Known rows, with every way that one mark hangs from another:
{k941 {k851 {k395 {k497 {k402 k815}}} k881}}: [-29  -2  -7   3  -1  -2   5  -5   4   4  -5  -5  22 -24   8  -5   2 -12
  -8   0 -16   5  -8  18   6  28  -2  -6  19  -8   3   0  -7]
{k881 {k497 {k402 {k851 k941}}}}: [ 12  -2  -4  -3   5  -4   2   1   3   1   1   0 -14 -23   5  -5  -2  12
  -1 -10   2   5  16   9  -3   3   5  -8   7  -5  11   6   3]
{k521 {k15 {k497 k105}} k881}: [ 16  -1  -7  -3  -8   2  -5   2   5   4   6   1   8   4 -11  12 -24  -4
  -2 -16   0 -16 -24  20   5  -8  -3   0 -25  10  -5  -2  12]
{k105 {k851 k395 k941}}: [-45  -1  -3   3   6   0  -9   9  -6  -2   0   0   1  -8  15 -18  -3  16
  12   8   1   4  12   8  -1   6   2   6   7  -9   6   4 -11]
{k881 {k497 k395} {k521 k15}}: [ 29   1  -1  -6  -1  -5 -15  10   5   0   0   3 -14  -7 -16  13 -19   5
   8 -14  -3   4  -8   5  -3 -10   8 -15   0   6   0   2   8]
{k881 {k521 {k15 k497}}}: [  9   2   1  -6  -6   0 -10   9   9   2   5   0   0  10  -5   9 -10  -4
   3 -11  -3   1  -6   6   0   0   3 -10  -8  -5  -1  -5   5]
{k105 {k851 k402}}: [-19  -1   2   0   8   1   6  -1   2   0   8  -3   1  -7   5 -14 -13   7
   3   9   6  -4  -2  -7   0   7   3   4   0 -13   7   1  -1]
{k497 k105 k941}: [ 39  -1  -5   2   6  -8  -6   4  -6   6   6   9 -20 -13   6   4  -3  -1
   5  -3  -2 -11 -35  12   4   7  -3  -6  16  10   7   3 -12]
{k941 {k851 k105 k395 {k402 k497}}}: [  4  -5  -2  -4  -8   8   6  -2   3  -1   6   1  12 -28  14 -11   6  -7
   0  15  -6   9   7  23   8  31   7  -5  16 -20  13   3 -11]
{k941 {k497 k665 k881}}: [ -3  -2  -7  -1   7  -4 -10   3   0   8  -3   6 -14 -15   3  -1 -14 -12
 -10 -13   4 -10  -4   3   3  15  -4  -8  16  14  11   5   2]
{k395 k497}: [-19  -1  -3   0  -3   0  -4  -8   4   3  -6   0   7  -4  -3   8   3   1
  -6   4 -12  -3  -9  -8  -1  -6  -3  -5   0  13   0   0  -1]
{k851 {k402 k815} {k881 k521}}: [ -6   3  -1  -4   4   4   9   3   4  -7   3 -10  17 -19   5  -9  -6  -4
  -2   6  -4  13 -11  17   3  34   9  -3  10 -29  -3  -8  -7]
{k881 {k497 {k395 {k851 k105 k402}} k665} k521}: [ 30   2   0  -5   3  -4 -14   3   8  -2   2  14 -27 -26   1  -3 -21   6
   2  -5  -5   5 -18  -2   3   5  10 -19  20  -2   7   4  12]
{k15 {k497 k395 k402 k941} k521}: [ -4  -2  -6   0   3   0  -5   9   7   5  -7  19 -12   3  23 -12 -19 -17
 -16 -22   2 -12 -37  38   2  16  -7 -22  25   5  10  -5 -10]
{k665 {k497 k105 k402 k881 {k941 k851}}}: [ 57  -6 -14  -2  -4 -10  -2   7  -6  17  -2  12 -26 -13   8   0  -6 -16
  -2 -12  -3 -20 -35   8   9  29  -7 -15  20   7  11   3 -13]
{k851 k941}: [ -3  -4  -4  -1   2   2  -8   5  -4  -5  -2  -2   0 -10   6  -3   4  11
   5   0  -1   4  15  12  -1   7   0   0   8  -3   3   1 -11]
{k521 k15 {k881 {k497 k105}}}: [ 36  -1  -6  -5  -3  -2  -6  -1   2   3   6  -2   0 -10 -22  16 -26   8
   4 -14  -1 -10 -15   7   3 -17   1   0 -23  13  -5   2  18]
{k881 {k521 {k15 {k497 k105}}}}: [ 25   2  -1  -5  -4  -2  -9  10   8   5   6   2  -4   6  -5  12  -9  -6
   5 -12  -5  -1 -20   8   1   1   3 -13  -6  -3   0  -4   2]
{k851 k105 {k402 k815} {k881 k521} k941}: [ -2  -1  -5  -8   9  12   8   4  -2 -10   3 -10  19 -40  16 -13   4  10
   4  19  -4  21   0  30   5  45  15  -4  17 -37   4  -7 -15]
{k395 k497 {k851 k105 k402}}: [-22  -2  -2  -5  -7   7   8 -20  10   2  -3  -2   5 -26   5   5  -2   1
 -11  25 -17  -2 -18 -17   6   1   4 -14   2   2   2   0   6]
{k521 k15 {k881 k497}}: [ 16  -2  -4  -6  -6   1  -7  -2   3   0   5  -4   6  -5 -22  13 -27   9
   1 -13   2  -7   1   5   2 -18   1   2 -26  11  -7   0  22]
{k497 k881 k941}: [  6  -2  -7   0   3  -5  -4  10  -8   3   0   7 -23  -6   9  -2  -3  -6
   0  -1   8 -16 -11  14   6  20  -3  -4  18   7   0  -1 -11]
{k395 k851}: [-22   0   0   0  -5   0   2  -8   4   2  -2   0  -7  -1   4  -2  -5   1
  -2   3  -7  -4  -3 -14   5 -10   0  -7  -1   2  -3  -2  11]
{k497 k395}: [ -2  -1  -3   2   1  -2  -6   6   0  -2  -5   6  -9  -3  -1   0  -8  -5
  -2  -4   2  -5 -14  10   0  -2   0  -2   7   8   0   3  -6]
{k521 k881}: [  2   0  -3  -1  -3   1  -5  -1  -5  -2   1  -1   4   5  -9   1 -11   1
  -1  -6   3  -6  -2  -5   4  -5  -2   9 -13   2  -6  -4  13]
{k851 k105 k395 {k402 k815} {k941 k497}}: [-11  -3  -7  -5   2  11  -2   2   2  -4  -1 -10  17 -46  20 -15   2   1
   0  24  -9  19   2  34   4  35  10  -7  16 -20  16   3 -21]
{k665 {k497 k881}}: [  5  -3  -9  -5 -11   1  -2   5  -7   7  -8   4  -6   6   4  -5  -3  -4
   1  -2  -1  -8  -4   0   3  10  -2  -5  -4   8  -1  -1  -5]
{k497 k395 k881}: [ -4  -1  -8   2   3  -4  -2  14  -4   0 -10   8 -21  -4   3   0  -7 -13
  -3  -3   8 -14 -16  17   2  12   0  -4  13   8  -5   2 -10]
{k497 {k395 k851} k665}: [-13  -1  -1   4   1  -6 -17   3  10   0  -2  17 -24 -12   5  -7 -26  -4
 -12  -8  -1 -11 -24   6   5  -5  -2  -6  15  15   2   7   7]
{k395 {k851 k941}}: [-24  -3  -3  -1  -3   2  -5  -4   1  -2  -3  -2  -7  -9   9  -4  -1   9
   2   3  -7  -1   9  -5   4  -4   0  -6   5  -1   0  -1   2]
{k497 {k105 k851} k665 k941}: [ 19   0  -3   5  16 -13 -17   8   0  10  15  21 -32 -17  12 -12 -23   7
   3  -9   5 -18 -42   9   5   7  -5  -1  21  12  15   9  -4]
{k497 k665 {k881 k521} k941}: [ 23   1  -4   0   7 -11 -23  19  -2   3   6  19 -38  -9   9  -4 -15  -7
  -3 -12   8 -12 -20  12   8  28  -2  -7  29   5   3   0  -4]
{k881 k497 {k521 k15}}: [ 30   1   1  -8  -2  -3 -10   5   6   2   5  -1  -7  -5 -15  13 -12   9
  10 -11  -5   8   3  -3  -3  -9   8 -14  -6   0   0   0  12]
{k497 {k402 {k851 k105}} k881 k941}: [  8  -2  -9  -3   7  -6   7  10  -3   7   4   8 -34 -21  18  -6  -1 -11
 -12   1  14 -14 -13  17   8  28   2  -7  18  -5   9   1  -5]
{k881 {k497 k402 k665 k941} k521}: [ 58   2   0  -2   7 -14 -19  10   6   5   7  16 -34 -20   1   1 -17   5
   1 -20  -1   3 -16   1   2  14   3 -16  28  -3  12   6   7]

Rows:
[ 39   0  -6   1   6  -6  -2   4  -2   3  -4   9 -18 -18  -3   5  -8   5
   9  -9  -4  -4 -25  13  -3  -5   3 -12  11  13   6   8  -3] | {k881 {k497 k105 k395}}
[-28   0  -7  -4   0   6   5   7   2   4  -8  10   1  15  21 -14  -5 -15
  -7 -13   2  -8 -13  29   0  18  -5 -17   9   1  -1 -10  -4] | {k15 {k497 k881} k521}
[-59   1  -4  -6  -5   2  -6   8  10   8  14   3  -9  -1  23 -32   0   7
  -4  -6   1  -1   8  39   2  -2   6   4 -10   0  16  -4  -2] | {k402 {k497 k941} k815 k851}
[ 19   0  -6  -3   5  -7  -2   8  -1  11  -7  -2 -18 -10   0   9  -3 -20
  -7 -13   1  -3  -8 -11   2  21   1 -16  16  -4  10   0   1] | {k941 {k497 k402 {k881 k521}}}
[-65  -2 -13  -7  11   9   2   0  -2   0   1 -10  10 -31  20 -23   0   7
  -4   3   2   9  11  37   2  15   9  -2   2  -6  15  -4  -3] | {k402 k815 {k851 k105 k881 {k941 {k497 k395}}}}
[-10   0  -4  -5   6  13  22  -6   2  -6   4  -9  24 -35  13 -13  -2   0
  -5  22  -1  12 -14  28   6  35  11   0   6 -26   1  -4  -6] | {k851 k105 {k402 k815} k881}
[-10  -3  -4  -1  -3  -1  -4   4  -3  -2   2  -5  17 -16  -1   3  -4  -9
   2  -4  -7   8   5  13   6  26   2  -6  16 -13  -2  -3  -4] | {k941 {k851 k395 {k881 {k521 k15}}}}
[  8  -3  -5  -5  -2  -3 -16  16   2   9  10  20 -28 -13  18 -13  -4  -3
   0 -10   3  -7  -5  25  10  27   3  -8  26  -1  15   2  -4] | {k402 {k497 k665 {k881 k521} {k941 {k851 k105}}}}
[ 15  -5  -9   2  10  -4 -22   8  -3   2  -3   7 -15 -29   5   1 -12   1
  -2 -13  -2  -4 -12  19   0   9  -3  -9  24  14  17   9 -13] | {k851 {k941 {k497 k105 k395 k665}}}
[ 11  -4 -11  -5 -10  -1  -9   6 -11   8  -5   8 -15   2   8  -6  -6  -2
   1  -3   1 -14 -11   7   6  15  -5  -7   6  14   3  -2 -10] | {k665 {k497 k881 k941}}
[ 53   0  -9   2  10 -17 -30  29   1   8   6  26 -53 -22   0   9 -31 -15
  -3 -18   6 -23 -62  31   9  21  -2 -14  31  20   3   7 -13] | {k497 k105 k395 k665 {k881 {k521 k15}} k941}
[ 18   1  -5   1  12  -5   2   3   4   5   3   5 -14 -21   3 -11 -18   8
  11  -3  -3  -6 -30  15  -2  -1   6  -8   7   2  10   8  -3] | {k881 {k497 {k105 {k851 {k402 k815}}} k395}}
[ -9   0  -3  -2   1   3   6   3  10   6  -6  10   4   9  19 -11  -8 -15
 -14 -18  -2  -2 -19  23  -1  14  -5 -18   9  -7   5  -7   0] | {k15 {k497 k402} k521}
[-44   0  -8  -6   3   7  -3   9 -12  -9   1  -3   6 -29  20 -12  12  13
   4  13   1  21  22  25   2  26  12  -1  12 -20   5  -3 -10] | {k402 {k851 k105 k395 {k881 k521} k941}}
[-51  -3  -5   0  13   3   2   3 -10  -3   1  -4   8 -13  13 -16  -6  21
   9   2   5   0  13   7   0  11   2   6   8 -11   5   0  -6] | {k105 {k851 k881 k941}}
[ -4  -1  -7  -4  -3  -6 -14   6   2   7  -2   4 -14  -6  -4  15  -6  -5
  -4   0  -7 -12 -21   0   4   8  -3 -12   9  16  -2  -3  -5] | {k395 {k497 {k881 {k521 k15}} k941}}
[ -2  -1  -3  -6  -2   9   3   5   9   1   8   5  -3 -27  20 -20  -6   0
  -4  16  -1   2 -22  41   6  20  11  -3   8 -12  14   1 -13] | {k851 k105 {k402 {k497 k395 k941} k815}}
[ -1  -5  -5  -4   6  -3 -13  -5   2   7   6  -2   8 -24  -6   5 -20 -13
  -9 -24  -4  -1   3   3   6  23  -2 -14  22   4  15   0  10] | {k941 {k497 k665} {k851 {k881 {k521 k15}}}}
[ 11  -2  -7  -8  11   6  -6   4 -10  -8   0   6   1 -41  12  -5   0  25
  11   1  -1  19  11  21   1  27  11 -10  26 -15   7   1  -1] | {k851 k105 {k881 {k497 k665} k521} k941}
[  1  -3  -7  -2   3  -1   4  -6   7  13  -1  -6   9 -28  10  -7   0 -21
  -7  -1 -10   7  -7  10   8  26   2 -14  18 -10  21   4   2] | {k941 {k497 {k402 k815}} {k851 k105 k395}}
[ 25  -2  -4   1   6  -8 -20   5   1   0   2  19 -28 -23   3  -5 -24   9
  -1 -15   3  -9 -17  22   1   2  -1  -9  25  20  11  10  -1] | {k881 {k497 k395 k665 k941}}
[ 58   3  -1  -5   7 -14 -13  12  15  10  13  11 -33 -26  -9  10 -23   2
  -3 -23  -2   3 -23   6  -1   0   7 -17   4  -1  10   9  13] | {k881 {k497 k105 {k402 k851} k665} {k521 k15}}
[ 15  -8  -4  -4   3   1   2 -13   1   5   4 -10  10 -23  -2   1  -8 -17
  -7  -7  -4  -4  10  -4   4  24  -3 -12  18  -3  20   0  -1] | {k941 k497 {k851 k402}}
[  3  -2  -2  -2  -4  -1 -14   4  13   4   9  10  -5  -6   3   2 -27  -2
  -9 -15   3 -14 -16  32   5   2  -5  -7  -1  13   5   3   1] | {k521 {k15 {k497 k665 k941}}}
[ -9   2  -6   3   4  -9  -4   4  18  11  -5  10 -14 -16   6  -2 -11 -14
 -20  -5  -8  -9 -31  10   4  15  -3  -7  11   7   2   6   0] | {k395 {k497 {k402 k815} k665 k881}}
[-51   1  -8  -7   1   2  -7  14  11  11  16  15 -25 -17  32 -37  -5   4
  -9  -1   8  -6  -4  50   8  16   8   1   1   0  18   1   1] | {k402 {k497 k665 k881 k941} k815 {k851 k105}}
[ -8  -2  -7  -2  -5   2  -3  10   8   3  -3   4  -5   1   0   6 -19 -12
  -6 -11   4 -17 -16  33   3   3  -2  -9  -6  11  -3   1  -4] | {k521 {k15 {k497 k395 k881}}}
[-52   4  -4  -3   1   5   3   3   7   2   7  -4   5 -12  19 -26   6   1
  -2  15  -2  13   2  27   3   5  10   3 -12 -11   6  -2   2] | {k402 k815 {k851 k105 k395}}
[  3   2  -5   1   0  -3   1   4  12   8   2   7  -6   0  20 -13  -7 -10
  -6 -13  -2 -10 -24  32   4  17  -4 -10  10  -5  11  -2  -6] | {k15 {k497 {k402 k815} k941}}
[  2   0  -4   1   0  -1 -14   4   6   2   6  18 -11  -4  18 -12 -15  -2
  -6 -15   3 -13 -17  30   4  14  -7  -7  17   9  11   1  -4] | {k15 {k497 k665 k941}}
[ 34  -3  -7  -1   8  -7   0   0   7   8   2   8 -19 -27   8  -8 -13  -2
   1 -10  -2  -6 -22  25   5  12   3 -15  24   2  16   6   1] | {k881 {k497 k395 {k402 k815} {k941 {k851 k105}}}}
[ -6   0  -6   1   0  -1   5   7   9   7   3   2   6 -14   6   3 -19  -6
  -4  -8  -2  -8 -29  30   3  11   0  -8  -3  -5   2   5  -5] | {k521 {k15 {k497 {k105 {k851 k395 k881}} k402}}}
[ 11  -4  -4   1   9  -9  -7  -6  15  15   5   1  -4 -21   3  -8 -18 -21
 -16 -24  -6  -5  -8   5   6  19  -5 -12  20   1  24   6  10] | {k941 {k497 {k402 k815} k665} k851}
[ 70   1  -8   0   7 -17  -6  23   2  13   5  10 -42 -17   0  17 -11 -19
  -2 -12   3 -17 -51  12   8  27   0 -17  22  -2   2   3 -11] | {k497 k105 k402 {k881 {k521 k15}} k941}
[-42   1  -6   0   2  -3   7  -6  12   7  -3  -4   7 -16   6  -3   0  -5
 -18  -1 -10   1 -13   7   0   6   1  -4  -2   0   4  -1   2] | {k395 {k497 {k402 k815 {k851 k881}}}}
